What can hang from each mark
Z_426: Z_148
Z_965: Z_426 Z_535 Z_607
Z_629: Z_607
Z_724: Z_426
Z_535: Z_148 Z_629 Z_724
Z_607: Z_148 Z_629 Z_724

Every row comes from one small tree of marks. The marks that hang from a mark follow it in brackets, in the order of their numbers. Every link used is in the known rows. Which tree was each row made from?
Known rows
Z_724[Z_426[Z_148]]: 1.78,0.08,0.66,-0.17,-1.96,-0.17,1.93,-1.13,1.91,-0.03,1.28,-2.23,2.10,0.19,3.07,1.76,0.10,0.92
Z_965[Z_426[Z_148]]: 2.19,1.37,1.67,-2.18,-0.70,-0.15,0.25,1.16,2.96,-0.39,-0.45,0.59,1.12,0.86,2.70,1.71,0.94,0.66
Z_607[Z_148 Z_629 Z_724[Z_426]]: 0.37,0.20,-2.39,-1.09,0.49,0.03,0.67,-0.58,-1.73,1.49,-3.86,-1.92,-0.61,-2.05,0.95,-1.20,0.46,-0.60
Z_607[Z_629 Z_724]: 1.78,-0.44,-1.43,-0.55,0.89,-0.57,-0.37,0.02,-3.07,0.20,-4.45,-0.68,1.15,-2.49,0.55,-0.07,0.61,-0.50
Z_965[Z_426 Z_535[Z_148]]: 4.49,0.05,2.09,-3.45,-1.69,1.47,1.06,0.71,1.52,-0.15,0.07,1.63,1.39,1.12,1.58,2.12,1.94,2.25
Z_535[Z_629]: 2.70,0.54,-2.13,-1.63,-0.72,-0.38,0.52,-2.04,-1.26,-1.39,-0.99,0.19,2.42,0.45,0.54,0.31,0.23,-0.16
Z_629[Z_607]: 1.75,-0.80,-0.11,-1.66,1.33,-1.18,1.30,-1.54,-1.42,-1.30,-0.83,-0.88,2.39,0.19,2.46,1.48,0.06,0.93
Z_607[Z_724[Z_426]]: 0.93,-1.22,-1.50,0.12,-0.09,0.56,2.78,-1.21,-0.11,2.01,-0.69,-1.97,1.19,-1.41,1.05,0.25,0.30,0.23
Z_965[Z_426 Z_535[Z_629] Z_607[Z_724]]: 2.12,0.68,-1.59,-2.39,0.26,0.48,-0.27,1.45,1.28,-0.43,-0.91,2.75,-0.83,2.37,-1.20,1.21,2.18,-1.43
Z_629[Z_607[Z_148 Z_724[Z_426]]]: -0.55,-0.60,-1.96,-2.30,2.15,0.02,2.43,-1.21,-0.35,1.18,-1.68,-1.80,-1.23,-0.25,1.35,-0.39,0.15,-0.20
Z_607[Z_148 Z_629]: 1.48,0.99,-1.65,-2.04,0.36,-0.88,-0.64,-0.62,-2.05,0.01,-4.38,-0.80,1.09,-1.56,2.01,-0.95,0.40,-0.02
Z_629[Z_607[Z_724[Z_426[Z_148]]]]: 0.59,-0.69,0.37,-1.15,0.81,-0.49,1.97,-0.51,0.66,-0.68,0.34,-1.90,-0.17,0.55,1.84,2.02,0.15,-0.03
Z_629[Z_607[Z_724[Z_426]]]: 0.55,-1.62,-0.91,-0.68,1.41,-0.26,2.68,-1.51,-1.08,0.24,-0.30,-1.95,0.71,-0.32,1.36,1.21,0.07,0.38
Z_535[Z_148 Z_629 Z_724[Z_426]]: 3.01,0.66,-0.15,-2.31,-3.11,1.01,1.50,-4.53,-1.86,-0.15,2.28,-1.04,2.06,0.68,-0.10,2.09,0.01,1.67
Z_535[Z_148 Z_629 Z_724]: 3.26,1.16,-0.29,-3.37,-2.04,0.66,0.21,-3.60,-2.58,-0.42,0.23,0.31,1.96,0.32,-0.54,1.64,0.14,1.17
Z_535[Z_148]: 3.15,-0.55,0.59,-2.06,-1.17,0.42,1.54,-1.93,-0.98,0.17,0.17,-0.91,3.22,-0.67,1.27,1.03,-0.12,1.62
Z_607[Z_148 Z_629 Z_724]: 0.54,0.64,-2.57,-2.17,1.58,-0.31,-0.51,0.35,-2.33,1.25,-5.80,-0.52,-0.70,-2.39,0.48,-1.68,0.63,-1.10
Z_535[Z_629 Z_724[Z_426[Z_148]]]: 1.87,1.80,-0.24,-1.50,-2.78,0.02,0.70,-2.81,0.35,-0.68,1.47,-1.05,0.84,1.25,1.25,2.37,0.49,0.40
Z_724[Z_426]: 1.84,-0.85,-0.54,0.22,-1.31,0.00,2.71,-2.16,0.19,0.83,0.73,-2.23,3.00,-0.60,2.60,0.99,0.13,1.36
Z_535[Z_629 Z_724[Z_426]]: 1.87,0.87,-1.38,-1.10,-2.14,0.22,1.41,-3.81,-1.33,0.16,0.87,-1.11,1.79,0.36,0.79,1.57,0.50,0.85
Z_965[Z_426[Z_148] Z_535 Z_607[Z_724]]: 1.35,0.71,1.08,-1.93,0.10,0.30,-0.04,3.32,3.79,0.64,-0.50,1.72,-1.23,1.78,0.85,2.24,2.40,-0.92

Write each row's tree
2.29,-0.28,1.24,-1.50,-2.58,1.05,2.40,-3.70,-1.13,1.80,1.97,-2.17,2.56,-0.78,1.45,2.27,0.12,2.68 : Z_535[Z_148 Z_724[Z_426]]
1.56,0.02,-0.02,0.04,-0.92,-0.45,0.17,0.15,-0.77,-0.27,-1.92,-2.02,0.37,-1.34,1.43,1.21,0.46,-0.36 : Z_607[Z_629 Z_724[Z_426[Z_148]]]
2.34,1.08,2.00,-1.85,-1.08,-0.24,-0.16,2.31,4.06,-0.49,0.83,1.45,0.61,2.64,2.43,2.94,2.15,0.13 : Z_965[Z_426[Z_148] Z_535 Z_607]
0.76,0.32,-2.31,-1.93,1.21,-0.38,-1.01,1.51,-1.19,1.01,-4.52,0.21,-1.21,-0.64,0.17,-0.36,1.95,-1.64 : Z_965[Z_535 Z_607[Z_148 Z_629 Z_724]]
3.33,1.23,1.96,-2.69,-1.29,0.43,0.28,2.37,3.82,-0.69,-0.65,1.65,0.19,1.59,2.81,2.33,2.39,0.89 : Z_965[Z_426[Z_148] Z_535]
1.14,1.22,-0.35,-3.00,0.27,0.21,0.29,1.56,3.14,1.32,-1.19,1.59,-0.39,1.92,1.91,0.53,2.16,-0.05 : Z_965[Z_426 Z_535 Z_607[Z_148]]
1.49,-0.92,-1.25,0.47,-0.23,-0.21,0.89,-0.90,-2.44,0.61,-2.44,-2.05,1.28,-2.15,0.97,0.50,0.43,0.07 : Z_607[Z_629 Z_724[Z_426]]
3.62,-0.08,-1.25,-3.05,0.21,-0.60,0.42,-1.13,-1.28,-3.48,-0.71,1.30,1.00,2.38,0.93,1.90,1.42,0.21 : Z_965[Z_535[Z_629[Z_607]]]
1.81,1.51,-0.09,-2.64,0.17,-0.60,-1.63,1.94,0.80,-0.12,-2.96,1.51,-0.33,1.11,1.80,0.72,2.26,-0.23 : Z_965[Z_426 Z_535 Z_607[Z_148 Z_629]]
1.26,1.23,-2.63,-4.02,1.53,-0.93,0.18,-2.03,-1.45,-2.15,-2.00,0.40,0.01,1.70,0.86,-0.41,-0.02,-0.67 : Z_535[Z_629[Z_607[Z_148]]]
0.50,-0.08,-0.03,0.82,-0.66,-1.15,-0.33,0.08,-0.52,-0.18,-0.38,-2.26,0.71,-0.40,0.95,1.90,0.24,-1.14 : Z_965[Z_607[Z_629 Z_724[Z_426[Z_148]]]]
1.86,2.14,-1.79,-3.87,-0.25,0.21,-0.58,0.81,2.29,-0.60,-0.94,2.61,-0.83,3.33,0.30,0.40,2.05,-0.98 : Z_965[Z_426 Z_535[Z_629] Z_607[Z_148]]
0.61,1.70,-0.46,-2.09,0.68,-1.15,-1.57,0.63,-0.13,0.26,-2.81,0.49,0.54,0.41,1.71,0.10,0.75,-0.47 : Z_965[Z_426 Z_607[Z_148 Z_629]]
2.61,-0.40,-1.10,-3.80,1.02,0.16,0.62,-2.01,-3.12,-2.29,-0.54,0.55,0.39,1.08,-1.40,1.05,-0.29,-0.21 : Z_535[Z_148 Z_629[Z_607[Z_724]]]
0.88,-0.21,-0.24,-0.28,-0.74,0.36,2.14,-0.14,1.62,1.10,-0.12,-1.97,0.30,-0.63,1.47,1.01,0.46,-0.17 : Z_607[Z_724[Z_426[Z_148]]]
0.40,1.44,-1.89,-3.49,0.09,-0.29,1.08,-3.91,-1.57,-0.62,-0.07,-0.90,-0.63,1.66,1.00,0.88,0.25,0.35 : Z_535[Z_629[Z_607[Z_148]] Z_724[Z_426]]
1.13,1.32,1.71,-1.30,-0.47,-0.86,-0.17,1.12,3.21,-0.16,0.98,0.37,1.44,1.79,2.32,2.31,0.67,-0.11 : Z_965[Z_426[Z_148] Z_607]
1.04,-0.59,-0.02,-0.10,-1.15,0.25,1.63,1.11,2.74,0.90,1.26,-1.15,-0.19,1.18,1.17,2.36,1.66,-0.67 : Z_965[Z_535 Z_607[Z_724[Z_426[Z_148]]]]
-0.30,1.34,-1.29,-2.22,1.99,-0.61,-1.45,1.66,-0.40,1.40,-4.13,0.73,-1.21,-0.44,0.20,-0.64,0.97,-1.55 : Z_965[Z_426 Z_607[Z_148 Z_629 Z_724]]
1.07,1.43,-0.82,-2.32,-0.25,-0.70,-1.46,-0.30,-1.56,1.16,-3.21,0.05,-0.18,-0.26,1.45,1.05,2.14,-0.09 : Z_965[Z_535[Z_724] Z_607[Z_148 Z_629]]
